Each row comes from the steps of one path. Every step used is in the known rows, and no mark comes twice. Write the path behind each row, first mark first.
Known rows
e c v: [-0.36 -1.14  0.03  0.89 -0.59 -0.13  0.41 -0.30 -2.90 -1.14  1.66  0.13
 -0.58 -0.46 -1.24  0.99 -0.33  0.46 -0.53 -0.82  0.11]
n v c: [-0.03  0.04 -1.48 -1.69  1.61 -0.28 -0.02  0.86  4.14  0.89 -1.05 -1.47
  0.21 -0.66  2.18  0.48  0.47 -0.48 -0.53 -0.63 -0.44]
v e y c n: [-1.09  0.37 -2.19  1.14 -0.82 -0.99  0.35 -0.30 -3.04  0.97 -0.13 -0.08
  1.92 -0.48  2.11 -1.11 -0.54 -1.80 -0.03  0.25 -0.58]
a n v c h: [ 0.49 -0.77 -0.27  0.31  1.93  1.58 -0.30 -0.14  3.34  0.55  0.40 -0.41
  0.74  0.34  4.08  0.50  0.48  0.87 -1.00  0.21  0.49]
n v c h y e: [ 0.67  0.94  3.33 -0.50  0.87  2.47 -0.28 -1.33  5.12 -1.13 -1.93  0.20
 -0.85  1.41  1.75 -0.40  0.35  0.05 -0.09  0.63  0.42]
y e c h: [ 0.38 -0.06  3.30  0.47 -0.54  0.31  0.22 -1.33  0.19 -2.11  0.76  0.67
 -0.69  0.12 -4.33 -0.36 -0.26  1.87  0.01 -0.29  0.89]
n y c: [-0.45  1.20 -2.33 -1.35 -0.29 -3.69  0.04  0.10  0.68  3.37 -0.53 -0.50
  0.38 -0.32 -1.68  1.02  0.39  0.32  1.38 -0.34 -0.80]
v e c n: [-1.27 -0.80  0.87  0.39 -0.53  0.15  0.42  0.60 -2.53 -0.22  0.74 -0.11
  0.37 -0.63 -1.90 -0.80 -0.07 -0.48 -0.68 -0.04  0.69]
e c: [-0.46 -0.66 -0.05 -0.80 -0.18 -0.79  0.45  0.80 -0.14 -1.45  0.03 -0.13
  0.17 -0.41 -2.19  0.68  0.05  1.66 -0.19 -0.91 -0.24]
v e c n y h: [-1.36  0.43 -2.89  0.40 -0.71 -0.82 -0.21  0.76 -2.29  2.94  1.33  0.99
  0.45 -0.67 -3.75 -0.77 -0.08 -1.59  0.02 -0.65  0.88]
c n: [ 0.91 -0.75  0.40  0.33 -0.51  0.08  0.21  1.23 -2.79  0.15  2.12 -0.59
  0.03 -0.61 -0.06  0.72 -0.08  0.28  0.42  0.09 -0.18]
c h y e: [ 1.38  0.53  4.95 -0.22 -0.74  1.67  0.16 -1.01  1.32 -2.81 -0.83  0.92
 -0.86  1.54 -0.87 -0.06  0.14  2.27  0.58  1.24  0.18]
h y c v: [-0.50  0.47 -0.50  0.94 -1.02  0.35  0.22 -0.68 -2.69 -0.60 -1.47  0.76
 -0.65  0.43  2.97  1.40 -0.12  0.47  0.69  0.60 -0.81]
n c v e: [-0.81 -1.06  0.21 -1.01 -0.22  0.68  0.20 -0.99 -0.01  0.75 -1.71 -0.87
  0.02 -0.83  1.31 -0.01  0.23 -0.88 -0.64  0.66  0.11]
h y e c n v: [ 0.71  0.70  2.70  0.92  0.46  1.50 -0.63  0.46  0.20 -0.39  0.45  0.45
 -1.63  1.21 -0.98 -0.65 -0.37 -1.57  0.84 -0.12  0.66]
e c n y: [-0.05 -0.49 -0.06  0.30 -0.61 -1.42 -0.11  0.90 -2.38  2.41  2.68 -0.02
 -0.08  0.36 -3.63  0.66  0.06 -0.80  0.85 -1.05  0.42]
a n v c h y e: [ 0.96  0.48  2.63  0.81  1.35  1.73 -0.61 -0.76  4.39 -0.77 -2.00  0.86
 -0.46  2.17  3.01 -0.48  0.39  0.60 -0.54  1.27  0.71]
a n v e c h: [-0.63 -0.93  1.88  0.24  2.01  1.69 -0.27 -0.44  2.36 -0.14  1.49 -0.11
  0.76  0.35  1.26 -0.95  0.18  0.75 -1.27  0.39  1.29]
y e: [ 1.09  0.65  1.52 -0.76 -0.37 -2.28  0.28  0.33  1.06 -0.67 -0.55 -0.35
 -0.80 -0.42 -3.42 -0.28 -0.02  1.17  0.18  0.38 -0.20]
n e y c v: [-0.14 -0.22 -3.13  0.91 -0.55 -0.31 -0.25 -1.72 -2.14 -1.10 -0.09 -0.43
 -0.18 -0.69  0.99 -0.14 -0.59 -1.95  0.56 -0.84 -0.91]
y c v: [-0.42  0.12 -1.94  1.01 -0.71 -1.14  0.33 -0.80 -3.09  0.76  0.29 -0.09
 -0.40 -1.14  1.27  1.30 -0.32  0.15  0.49 -0.03 -0.67]
v e: [-0.60 -0.21  0.96 -1.92  0.09 -1.24  0.61  0.62  1.28 -0.47 -1.08 -0.88
  0.60 -0.82 -0.81 -0.59  0.40  1.01 -0.95  0.76 -0.30]
a n v: [ 1.20 -0.42 -0.59 -0.61  2.09 -0.90 -0.50  1.61  2.22  1.11  1.07 -0.99
  0.25 -0.03  2.38  0.37  0.22  0.80 -0.35  0.26 -0.26]
v c: [-0.37 -0.30 -1.34 -1.18 -0.09 -1.14  0.55  0.78  1.78 -0.52 -1.99 -0.62
  0.55 -0.56  0.43  0.75  0.51  1.09 -0.75 -0.34 -0.65]

Write each row's path
[-0.16  0.59 -4.88  0.49 -0.72 -0.99 -0.30  1.07 -1.35  3.56  0.43  0.62
  0.42 -0.67 -1.00  0.77  0.23 -1.53  0.42 -0.95  0.02] -> v c n y h
[-1.78  0.63  0.24  0.37 -0.86  0.17  0.46 -1.09 -1.81 -0.38 -2.57  0.60
 -0.23  0.20  2.74  0.04  0.03 -0.17 -0.27  1.33 -0.45] -> h y c v e
[ 1.33 -0.35  0.05 -0.22  1.14  0.96 -0.40  1.25 -0.36  1.61  2.99 -1.42
 -0.29 -0.76  1.82  0.43 -0.10 -1.27  0.71 -0.29  0.05] -> c n v
[ 1.49  0.81  1.44  0.33 -0.73 -2.90 -0.26  0.29 -1.31  3.18  1.99 -0.26
 -1.02  0.15 -4.95 -0.25 -0.01 -1.33  1.24  0.27  0.32] -> c n y e
[-1.25 -0.90  2.65 -0.50 -0.13  1.56  0.63 -1.01  0.55 -1.97  0.41  0.15
  0.80 -0.36 -1.65 -0.62  0.17  1.76 -1.07  0.12  0.83] -> v e c h
[ 0.09  0.13  2.86  1.40 -1.14  0.11  0.08 -0.91 -1.87 -2.34 -0.81  1.38
 -1.93  1.29 -2.52  0.01 -0.42  0.22 -0.13  0.18  0.41] -> h y e c v
[ 0.18 -0.19  1.39  1.49 -0.89 -1.53  0.20 -1.06 -2.41 -1.01  1.06  0.56
 -1.60 -0.23 -4.10 -0.08 -0.60 -0.08 -0.25 -0.32  0.61] -> y e c v
[-1.16  1.13  0.10 -0.07  0.74  1.57 -0.30  0.28  0.29  1.70 -1.43 -0.35
  0.05  0.17  4.21 -0.64  0.08 -1.95  0.72  1.00 -0.10] -> h y c n v e
[-0.17  0.37 -1.95  1.01 -0.83 -0.72  0.15  0.47 -3.60  1.37  0.50 -0.26
  0.16 -1.20  0.77  0.93 -0.23 -0.07  1.25 -0.04 -0.50] -> y c n
[-0.09 -0.76  3.54 -0.19 -0.58  3.17  0.40 -0.48  0.05 -3.55 -0.08  1.11
 -0.06  1.66  0.34  0.84  0.22  2.73  0.17 -0.05  0.30] -> e c h y
[-0.24 -1.45 -0.11  0.34 -0.23  0.85 -0.16 -0.74 -1.64 -2.27  0.87 -0.44
 -1.77 -0.96 -3.00  0.19 -0.19 -0.57  0.00 -1.13  0.24] -> n e c v
[-0.07 -0.78  0.59 -0.48 -0.16  1.33  0.54 -0.66  1.46 -1.28 -0.57 -0.16
  0.74 -0.29  1.11  0.85  0.48  1.82 -0.66 -0.08  0.06] -> v c h
[ 0.88 -0.54  3.67 -0.65 -0.50  2.93  0.37 -0.25  0.77 -2.91 -0.08  0.54
  0.06  1.30  1.97  1.00  0.40  2.82  0.25  0.79 -0.11] -> c h y
[ 0.78  0.41  1.24  1.07  0.75 -0.04 -0.64  0.34 -0.16  1.08  2.07 -0.39
 -1.45 -0.41 -2.65 -0.78 -0.60 -1.91  0.65 -0.67  0.84] -> y e c n v
[-0.76  0.74 -0.56 -0.41  1.14  1.36 -0.04 -1.97  2.53  0.74  0.52 -0.71
  1.98 -0.14  4.10 -1.26 -0.26 -1.25 -0.16  0.19 -0.17] -> n v e y c h
[ 0.21 -0.36 -2.16 -0.58  2.09 -1.02 -0.39  1.32  3.56  1.33 -1.00 -0.77
  0.56  0.05  3.41  0.40  0.50  0.10 -1.07 -0.07 -0.24] -> a n v c
[-0.67  1.02 -0.56 -0.80 -0.62 -0.30  0.28  0.45  0.12 -0.95 -3.06  0.43
  0.10  0.61  2.15  1.05  0.24  1.69  0.97  0.41 -1.22] -> h y c
[ 0.93 -0.29 -0.64 -0.82  0.44 -3.57 -0.19  1.37  0.78  2.59  0.98 -0.23
  0.58  0.84 -1.52  0.78  0.58  1.23  0.08  0.25 -0.31] -> a n y
[ 0.24 -0.64 -0.11  0.38  1.00  1.21 -0.37  1.08 -0.78  0.96  2.90 -0.87
 -0.45 -0.47  0.24  0.30 -0.29 -1.31  0.40 -1.09  0.47] -> e c n v
[-1.09  1.13 -2.49 -1.14  1.29 -1.19 -0.01 -0.52  2.77  1.53 -1.12 -1.08
  1.78 -0.49  3.41 -1.37 -0.22 -1.87 -0.31 -0.16 -0.88] -> n v e y c
[ 0.82  0.56 -3.38  0.28 -0.74 -0.80 -0.39  1.31 -2.56  3.37  2.59  0.48
  0.13 -0.68 -1.95  0.75 -0.02 -0.97  1.14 -0.66 -0.03] -> c n y h
[ 1.27  0.74  0.66 -0.08  0.20 -4.87 -0.34  0.68  1.47  2.70  0.19  0.27
 -0.44  1.00 -4.32 -0.29  0.30  0.68  0.26  0.77  0.05] -> a n y e
[-0.23  0.16  0.77 -2.48  1.77 -0.17  0.02  0.56  3.83  0.86 -0.03 -1.71
  0.32 -0.86  1.10 -0.84  0.37 -0.53 -0.67  0.52 -0.11] -> n v e
[ 1.00  0.93  3.05 -0.95 -0.56 -0.71  0.22  0.42  1.58 -2.09 -2.31  0.49
 -1.07  1.21 -1.67 -0.21  0.15  1.53  0.42  0.95 -0.45] -> h y e
[-0.33 -0.10 -3.43  0.99 -0.78  0.19  0.25 -0.78 -2.53 -0.55  1.01  0.79
  1.28 -0.82  1.64 -0.93 -0.68 -1.43 -1.47 -0.06 -0.21] -> c v e y h
[-0.42 -0.90 -4.74  1.43 -0.20  0.64 -0.41 -0.63 -1.80  0.81 -1.33  1.15
  1.88 -0.08  3.78 -0.77 -0.46 -1.53 -1.40  0.30 -0.02] -> a n c v e y h
[ 0.05 -0.33 -5.80  0.98 -0.67  1.77 -0.56  0.23 -1.28 -1.09 -0.82  0.43
  0.67 -0.99  0.82 -0.82 -0.41 -2.54 -0.02 -1.47 -0.36] -> v c n e y h
[ 1.16 -0.38 -4.34  0.87 -0.62  1.70 -0.65  0.55 -2.63 -1.34  1.35  0.29
  0.26 -1.09 -0.11 -0.77 -0.64 -2.00  0.69 -1.20 -0.33] -> c n e y h
[-1.42 -0.57  4.28 -0.65 -0.45  3.10  0.59 -0.90  1.02 -3.31 -1.23  0.99
  0.45  1.39  0.21 -0.53  0.37  2.09 -0.81  0.71  0.66] -> v e c h y
[ 0.05  0.66  2.77 -0.35 -0.73 -0.63  0.19  0.16  0.83 -2.69 -2.40  1.12
 -1.15  1.44 -3.23 -0.36 -0.03  1.40  0.20  0.08 -0.03] -> h y e c
